(in the rows, 128 means zero)
Known rows, with every step that occurs:
B W S: [165  93 178 164 131 160 149 111 169 146 150 110 129 141  88 113 108 144
 110 135 132 163 134 147 147 130 130 135 189  92  81 147 130 108 115 120
  83  89  96 155 129 127  94 150 125 152 132 166 151 155  57]
V Q J E M N P: [170 113 148 133 110 153 145 181 150 142 135  98  84 140  99 149 119 132
 203 161 103 169 171 154 197 138 164 109 164  85 135 165 133 109 103 135
 112  78  87 149 134 111  83 105 134 139 131  55 116 147  98]
Q V G: [145 115 151 130 121 137  98 143 160 141 121 119 126 148  96 116 129 143
 133 134 137  91 150 143 161 124  82 122 178  87  60 135 143 109 131 126
 113 105  70 175 158 158 107 133 125 165 127 154 133 151  66]
F Y G V Q J E M: [163 127 125 147 124 156 126 171  72 149 134 123  99 126  95 140 145 140
 201 142 144 113 151 181 194 119  88  96 140  90 173 141 136 109 123 136
 104 121 107 156 141 122  90 119 137 175 142 123 116 138 104]
D Q J: [159 103 137 180 105 159 129 142 128 135 153 107 130 139 110 125 111 133
 144 140 122 139 143 153 113 116 132 124 166  93  77 129 144 103 132 136
  99  51  98 162 145 176  90 121 135 167 131 127 126 132  97]
Y G: [133 135 135 122 120 129 106 165 167 140 128 106 102 160  93 110 166 129
 131 136 132 121 136 147 181 115 128 114 152  93  66 158 107 107 117 126
 112 114 105 172 136 121 102 128 124 182 118 120 126 155  86]
Q J E L S: [175 103 154 119  97 195 125 158  90 160 135 102 111 131  91 125 149 134
 161 111 131 147 144 168 129 117 141 124 167  94 118  95 153 104  84 125
 118 165  96 153 130 133  87 136 137 176 135  79 118 167 123]
F Y G L: [151 155 134 112 125 170 109 174 128 126 158  95 117 160  93 109 172 118
 134 148 123 134 150 162 178 122 141 112 178  92 110 130 123 109 122 123
 109 136 101 158 152 127 104 123 135 176 127 136 113 160  98]
V G Y: [158 115 137 143 106 157 122 131 147 146 119 112 110 147 100 127 117 138
 185 130 148 111 142 143 149 131  83 135 192  86  82 146 131 109 121 127
 115 125  81 163 146 132 101 116 143 160 119 231 118 152 100]
L E J Q V G Y F: [150 127 140 140 104 130  76 134 122 159 137 104  83 138 109 131 113 147
 180 140 148 132 118 143 164 131 151 118 178  95  57 113 113 109 114 130
 105 152  60 179 131 128 100 123 140 179 121 239 115 171  96]
P N: [156 134 163 150 116 121 160 122 159 137 135  99 122 132 109 113 135 131
 136 163 140  71 134 147 171 140 170 113 158  92  92 121 131 113 121 122
 115 119 106 127 130 134  96 111 129 173 136  90 133 150  82]
A W S: [161 117 185 159 141 131 128 145 127 138 141 103 146 129  81 136 103 149
 111 121 145 153 133 140 142 127 131 135 170  90  46 141 129 108 124 121
  82  85  94 140 137 131  87 129 125 160 136 117 153 165  72]
B X: [164 126 147 157 117 112 174 134 188 153 127  99 111 137  96 118 151 134
 114 138 127 164 129 140 165 131 109 133 195  95 102 141 120 107 100 128
 105  95 103 149 148 107  97 159 124 173 116 177 121 163 102]
X B: [133 129 165 187 145 138 162  95 156 156 153 114 120 152 109  91 150 127
 135 131 135 129 127 137 169 115 136 122 149  94  76 157 114 107 107 126
  98  69  91 182 147 168  76 101 131 156 117 163 117 135 112]
N M: [160 113 154 140 117 119 114 131 167 145 137 110 112 158  97 113 137 129
 146 132 127 131 117 156 162  94 180 120 165  83  85 158 132  99 109 124
  83  95  83 161 133 139  80 127 132 163 132 141 120 162  94]
P N M: [157 122 162 138 111 106 127 124 172 138 132 105 118 151 101 120 136 132
 142 155 134  85 117 158 172 109 207 113 159  83  95 146 144 103 113 121
  92 112  88 135 125 123  84 115 133 167 139 109 128 159  84]
D Q: [165 106 146 181 129 166 139  82 157 133 132 112 116 121 111 122 128 126
 137 141 131 147 111 138 139 111 118 126 172  93  83 146 113 107 116 127
  87 119 103 170 118 167  84 141 137 165 125 100 122 133  93]
F Y G L E J: [175 130 130 126 118 135 125 152 118 143 134 105  86 140  81 113 159 131
 150 149 117 162 146 157 145 132 225 117 169 103  95 136 110 107  96 122
 105  89  76 169 116 133  83 118 140 190 136 134 120 182 117]
F Y G V Q J: [160 113 127 143 112 166 127 190 122 127 165  98 121 146  99 121 123 141
 174 144 126 107 160 170 161 129  96 109 157  87  86 146 139 109 162 138
 101  43  94 166 178 166  99 107 133 157 129 139 130 147  95]
Y F: [153 143 153 141 125 123 102 138 154 159 152  95  95 149 109  95 127 128
 142 138 140 151 110 138 185 122 147 107 164  94  62 127  83 109 115 130
  93 127  89 162 141 143  97 123 125 179 124 174 112 167  99]
L E: [167 111 140 144 117 101 137 150 124 158 134 110 109 128  91  79 130 136
 145 140 128 156 159 152 150 108 159 117 158  97 100 117 125 107  85 121
 107 122  83 165 116 171  76 129 129 166 128  97 116 157  98]
L S: [179 100 148 134 112 187 142 129 136 156 130  93 117 134  99 109 155 129
 132 121 136 144 132 159 157 117 136 126 171  91  95 131 118 106 105 120
 109 173  86 168 136 150  75 128 133 167 123  86 121 165 112]
D Q J E L S T: [184  93 140 163  98 199 123 124  89 152 127 117 120 110 123 114 120 137
 100 128 125 144 119 158 125 111 143 123 160  97  70 136 140 106 104 131
 118 174  91 154 141 166  72 130 138 175 135  97 141 152 118]
A W B: [127 122 155 150 153 107 120 136 180 163 189 104 157 143  96 115 139 140
 152 123 144 128 119 126 178 122 160 131 160  89  48 148 102 113 125 124
  99  59  96 156 157 165 102 123 112 150 137 126 142 161  74]
Q D U: [166 117 139 155 120 169  68 157 152 146 115 105 132 143 103  51 120 122
  66 159 138 141 155 155 158 117 188 117 158  93  52 116 140 107 121 138
 106  95 109 188 154 100  92 128 134 155 124 128 121 144 113]
N M E L S: [181 109 156 119  96 201 124 142 135 156 127  97  90 152  88 117 164 136
 157 117 131 177 127 165 156 116 156 122 168  89 111 130 131 105  87 123
 101 170  87 159 126 120  84 132 141 171 137  50 117 170 119]
X B W A: [139 113 166 184 136 133 159 104 193 158 185 117 139 144 116 124 146 140
 118 151 128 143 123 141 172 131 165 147 174  91  80 158 118 110 100 128
  82  58 104 159 139 166  93 110 110 129 142 201 130 151  73]
J Q V G: [134 113 149 137 120 137  93 130 147 137 126 119 123 139 105 150 128 147
 132 130 140  77 152 144 155 122  98 125 179  88  67 128 145 108 131 126
 116 122  73 187 151 162 108 142 127 166 120 146 134 145  55]
B W: [163 108 162 157 131 135 160  94 218 152 169 116 114 150 101 114 127 127
 127 144 121 141 133 150 162 132 155 126 197  90 113 140 124 111 117 123
  97  81 111 159 138 141  99 145 121 152 127 200 134 159  71]
D Q J E L S: [177  94 153 129  99 207 126 142  91 155 131 104 112 125  94 130 145 134
 160 115 130 148 137 165 123 114 136 125 169  95 121 101 153 103  84 126
 113 172  97 155 122 134  85 140 140 175 134  69 118 158 121]
P N Z: [157 110 173 157 117 126 118 109 189 142 140 108 119 128  93 101 133 136
 174 170 139 111 130 160 160 134 188 121 155  91  82 126 104 106 100 129
  99 107  91 129 136 152  90 103 138 159 142 121 136 147  77]
M E J Q V: [136 116 160 168 118 147 108 133 110 140 139 113  91 124 121 165 141 143
 157 129 124 134 125 164 146 131 193 129 157  96  46 106 165 111 126 126
 105  94  78 195 150 153  88 148 134 173 132 141 138 154  69]
F Y G V: [159 114 120 138 129 161 125 161 132 130 161 106 114 139 103  98 169 136
 171 151 138 109 134 168 185 129 125 107 123  88  66 142 128 112 129 126
  98 140 103 180 160 146  82 125 130 177 128 143 123 151  99]
L E J Q D: [165 104 144 173 111 128  98 144 114 145 146 106 106 136 113 129 129 145
 118 148 133 126 172 154 120 108 189 119 171  99  85  95 124 103 103 131
 125  61  86 174 131 156  89 145 142 168 122 116 130 160  90]
F Y: [176 117 144 150 155 127 171 125 111 141 144  99 126 138 111 114 150 131
 129 138 139 162 128 167 191 123 119 108 179  92 106 146 107 113 134 126
  87 102 111 170 151 154  86 126 128 170 122 118 131 157 100]
B W A: [150 110 161 166 126 131 147 123 189 155 177 113 136 138 113 131 141 138
 121 152 126 149 126 146 168 133 163 147 182  90  83 148 117 110 104 127
  84  71 108 148 137 159 100 121 108 136 147 186 132 160  64]
J Q: [137 118 150 165 122 139 132 104 119 140 153 106 107 122 122 171 136 134
 141 126 137 108 138 148 144 116 167 129 173  94  87 124 122 107 116 124
 110 127 105 185 128 167  89 147 132 166 115 117 126 144  76]
J E: [148 122 154 146 131 123 146 147 113 152 130 120 118 111 100 123 128 125
 161 115 131 124 152 157 152 110 131 120 162  91 100 112 138 108  86 126
 111 141 104 167 124 151  82 160 117 170 130 152 115 143  98]
G V Q J E M N: [169 116 137 156  94 183 149 133  97 142 126 104  89 134 105 136 120 139
 209 149 133 139 166 152 210 137 106 104 135  86 156 162 105 112 106 139
 106 104  94 147 146 115  78 106 132 164 142  90 125 138 103]

Rows:
[162 111 147 177 112 143 102 144 130 139 145 103  98 142 116 139 134 144
 119 145 133 137 167 154 132 116 185 118 172  96  76 108 115 105 112 134
 121  52  91 178 140 149  93 149 139 168 123 114 130 154  89] -> M E J Q D
[161 140 167 130 101 152 123 150 152 142 134 107  76 161  92 121 148 136
 177 138 127 165 127 155 163 126 178 112 159  90 105 134 138 108  91 129
  95  98 102 138 124 104 103 126 139 176 148  66 118 162  99] -> P N M E L
[156 138 148 147 113 139 102 141 139 161 146  96  88 146 114 104 116 131
 179 136 147 155 104 144 177 128 132 116 173  93  62 122 100 110 116 131
  96 141  83 161 143 123  98 115 138 174 121 240 109 168 110] -> G Y F
[137 110 147 136 111 138  88 131 157 135 120 119 103 147  98 159 133 151
 140 132 136  94 147 148 156 122 141 125 179  87  60 146 144 106 126 127
 107 114  60 194 141 147 103 145 129 170 128 142 133 150  61] -> N M E J Q V G
[161 130 138 160 117 141 129 160  77 161 130 126 102 127  97 138 134 133
 187 135 141 127 151 170 168 115 113 105 148  92 167 126 139 105 105 135
 110 108 106 146 133 131  87 120 135 176 145 127 113 139 108] -> Q J E M
[148 105 142 165 116 139 138 151  95 143 139 122 128 109 105 135 110 130
 165 121 127 125 160 161 120 106 134 121 165  92  99 107 159 104  98 133
 108 113 103 167 125 162  82 158 122 171 133 147 119 127 100] -> D Q J E
[152 103 161 177 129 159 109 121 129 136 132 117 120 122 120 119 129 136
 144 141 125 140 109 157 144 116 121 126 159  93  53 106 170 110 130 127
  92 103  85 175 150 163  86 141 136 164 133 130 135 140  73] -> D Q V
[173 115 151 137 116 148 147 159 165 145 135  95  82 149 103 137 134 128
 186 167 106 184 155 146 201 138 181 111 160  87 120 168 119 109  98 131
 109  86  89 149 132 108  79 100 136 145 130  50 115 154  97] -> E M N P
[181 111 155 122  99 206 132 145 129 157 129  94  89 145  90 115 162 135
 154 118 133 181 134 162 155 124 142 122 169  93 109 124 124 108  89 124
 107 171  92 161 131 127  87 131 139 173 134  46 117 168 120] -> M E L S
[181 108 146 158 119 171 101 168 155 133 148 101 119 141 105  82 119 141
 147 155 134 105 170 157 157 113  86 107 163  86  88 117 121 109 138 136
 112  51  87 158 171 165  97 128 141 142 127 128 127 154  94] -> G V Q D
[178 116 139 147 115 120 133 129 133 155 125 111  84 130  84 112 140 133
 153 141 120 162 139 146 134 130 221 124 162 103  78 140 105 106  92 123
 103  68  74 169 110 149  78 120 136 183 136 134 123 178 115] -> L E J
[149 133 147 137 109 139  82 145 141 158 138 102  95 151 111 109 113 140
 176 139 150 132 112 141 178 130 108 115 176  91  55 119 113 111 125 131
 102 150  69 167 151 126 106 119 136 173 121 251 114 166  95] -> Q V G Y F
[155 129 160 132 107 150 119 177  87 153 146 118 105 136  93 127 127 131
 183 118 123 144 150 158 122 120 142 119 159  96 112  88 161 105  84 133
 115  81 113 137 137 129 106 135 133 179 143 125 116 158 110] -> Q J E L
[142 120 141 158 124 109 161 134 204 167 151  97 129 144  96 104 161 140
 131 135 133 162 120 129 178 131 118 135 190  94  86 151 108 108  98 128
 108  80  96 158 153 119 107 162 116 163 121 173 127 159  89] -> W B X
[132 113 165 166 125 140 105 135 102 142 150 114 114 123 125 151 136 140
 147 129 129 112 127 164 150 119 153 128 157  93  55  92 178 111 130 124
 109 109  87 187 158 163  90 147 132 164 125 140 137 147  62] -> J Q V
[136 116 165 164 111 134 106 129 117 135 136 112  93 127 120 171 140 146
 158 141 126 111 120 170 153 129 217 125 156  93  50 106 177 110 125 125
 102 104  75 184 141 138  86 144 135 175 137 130 141 154  65] -> P N M E J Q V
[152 113 141 146 116 149 136 179 100 141 146 118 122 111  97 129 109 134
 191 121 126  99 172 169 141 116 111 117 156  87 103 114 159 108 114 133
 112 102  96 167 148 166  86 147 122 160 135 166 117 136 101] -> G V Q J E
[151 126 145 147 110 149  80 126 142 153 133 103  95 145 113 114 109 140
 172 142 150 134 105 139 172 127 105 116 179  91  54 124 111 110 125 133
  96 158  71 169 142 129 104 122 139 173 121 238 113 159  95] -> D Q V G Y F
[151 118 123 138 115 163 107 164 153 133 157 110 108 142  98  95 163 133
 176 148 134  98 138 158 171 127 130 113 117  87  53 140 131 110 120 126
 106 136  97 176 155 146  84 125 130 175 131 148 119 149  96] -> Y G V
[171 124 144 160 100 169 152 111 125 149 120  99  86 153 109 125 135 133
 173 152 135 164 145 139 220 137 122 108 145  90 146 172  79 111 103 134
 102  96  97 142 140 108  80  98 133 170 137  70 128 148 101] -> E M N
[166 128 133 156 118 160 127 164  83 154 136 125  98 119  96 136 131 137
 208 138 141 112 153 173 175 119  94 102 140  89 169 128 143 108 116 136
 107 112 102 150 141 136  86 118 138 167 146 131 113 138 107] -> G V Q J E M
[143 124 149 164 106 136 135  95 135 133 136 105  76 126 113 194 145 141
 153 137 133 115 132 153 147 131 252 126 168  95  79 147 117 107 110 123
 103 114  91 186 107 136  84 145 136 180 129 103 129 154  82] -> P N M E J Q
[148 113 134 134 121 142 135 188  90 135 145 115 123 117  98 134 123 137
 184 126 128 101 172 177 160 116 104 110 157  88 107 123 151 109 121 133
 109 108 102 171 148 151  90 147 120 167 130 153 123 138  99] -> F Y G V Q J E
[176 116 141 107 102 215 114 139 139 144 137  92 125 145  85 113 157 127
 126 128 133 118 156 155 147 121 124 128 191  88 119 124 127 105 105 118
 119 196  72 161 144 150  89 125 138 165 128 107 113 164 110] -> V G L S
[166 122 145 156 102 163 153 115 104 150 115 106  89 135 106 135 131 133
 183 144 135 152 154 144 216 132 123 108 143  89 156 161  92 111  89 134
 106 120 100 144 129 103  78 113 128 173 139  81 124 143 101] -> J E M N
[188  95 137 149  95 207 119 146  90 150 137 115 115 109 119 111 119 139
 122 130 124 125 128 164 139 118 129 119 151  93  70 138 143 110 116 131
 120 170  86 153 159 169  74 123 137 167 138 112 141 158 121] -> G V Q J E L S T
[172 111 141 149 117 168  87 178 159 130 143 101 115 149 101  84 129 143
 142 157 134  98 170 157 166 112  82 105 158  87  83 124 119 109 139 136
 115  58  89 163 169 151 102 127 139 147 123 121 127 154  92] -> Y G V Q D
[172 124 138 129 109 142 107 151 127 146 127 112  91 135  79 112 142 134
 155 146 116 143 152 149 126 133 214 126 171 101  85 121 129 106  96 122
 111  83  58 167 123 148  88 120 140 182 141 156 120 178 107] -> Q V G L E J
[171 131 139 130 110 132 120 164 115 150 149 105 114 132  86  78 136 127
 153 145 120 156 172 155 142 109 173 119 169  97 122 102 137 108  82 119
 112 139  76 154 124 170  80 127 137 163 135 115 105 159 101] -> G L E
[163 142 162 136 108 166 127 153 140 148 137 107  71 156  93 117 149 134
 177 126 125 194 135 148 157 132 147 116 160  94  99 125 123 111  92 131
 100  89 109 150 135 125 105 133 136 176 141  79 115 160 106] -> M E L
[148 117 147 144 117 135 138 177 102 143 138 116 121 114  97 134 106 133
 177 117 125 109 172 165 143 112 111 117 170  89 107 118 151 107 113 134
 112  92  97 162 142 161  91 148 120 160 131 157 120 139  97] -> V Q J E
[167 131 149 150 108 135 140 124 175 139 120 105  67 149  89 137 151 134
 162 144 122 157 123 152 161 138 247 119 162  93  65 173 105 107 106 126
  90  71  76 168 116 117  82 127 133 185 145 121 125 169 107] -> P N M E J
[176 117 139 155  97 153 149 118 108 153 118 101  83 144 103 113 131 138
 178 156 134 173 159 143 213 131 136 106 141  92 158 163  86 110  89 132
 104 109  88 143 126 113  74  98 135 170 138  55 126 149 101] -> L E M N
[160 125 155 130 107 172 115 181  89 146 150 117 100 130  92 129 123 135
 200 122 122 126 153 161 130 125 123 116 154  92 115  95 161 107  96 134
 111  85 109 142 145 134 104 134 136 169 145 129 115 156 111] -> G V Q J E L
[169 107 148 145 107 159 102 122 142 144 136 105  97 146  86 101 149 140
 199 171 134 185 150 165 203 128 162 110 148  90 142 157  74 105  82 136
  92 117  81 143 135 124  81  91 144 163 143  88 128 149  92] -> F Y G L E M N Z
[166 117 128 146 101 178 148 142  90 137 124 103  91 140 105 139 134 142
 200 153 136 140 165 160 228 138 100  97 136  86 161 173 100 113 113 139
 103 112 100 151 145 101  81 105 131 171 138  80 131 140 101] -> F Y G V Q J E M N
[153 109 143 145 107 157 111 144 133 145 119 115 111 144 105 126 116 142
 187 132 144 110 137 151 151 131  81 135 186  87  67 127 158 111 129 127
 115 123  72 169 158 132 102 117 144 159 123 239 125 153  90] -> Q V G Y
[168 129 132 140  91 165 131 138 110 147 123  99  83 155  97 113 144 135
 176 160 130 165 165 145 218 130 142 104 141  92 162 161  88 111  87 131
 110 126  87 142 127  99  80  97 136 175 138  55 121 151  99] -> Y G L E M N
[164 121 142 160  96 163 150 131  93 149 123 105  93 141 108 136 124 135
 186 146 132 155 163 149 204 132 124 107 142  90 156 154 102 109  94 137
 109  99  98 143 136 109  79 108 127 173 141  87 125 140 101] -> Q J E M N
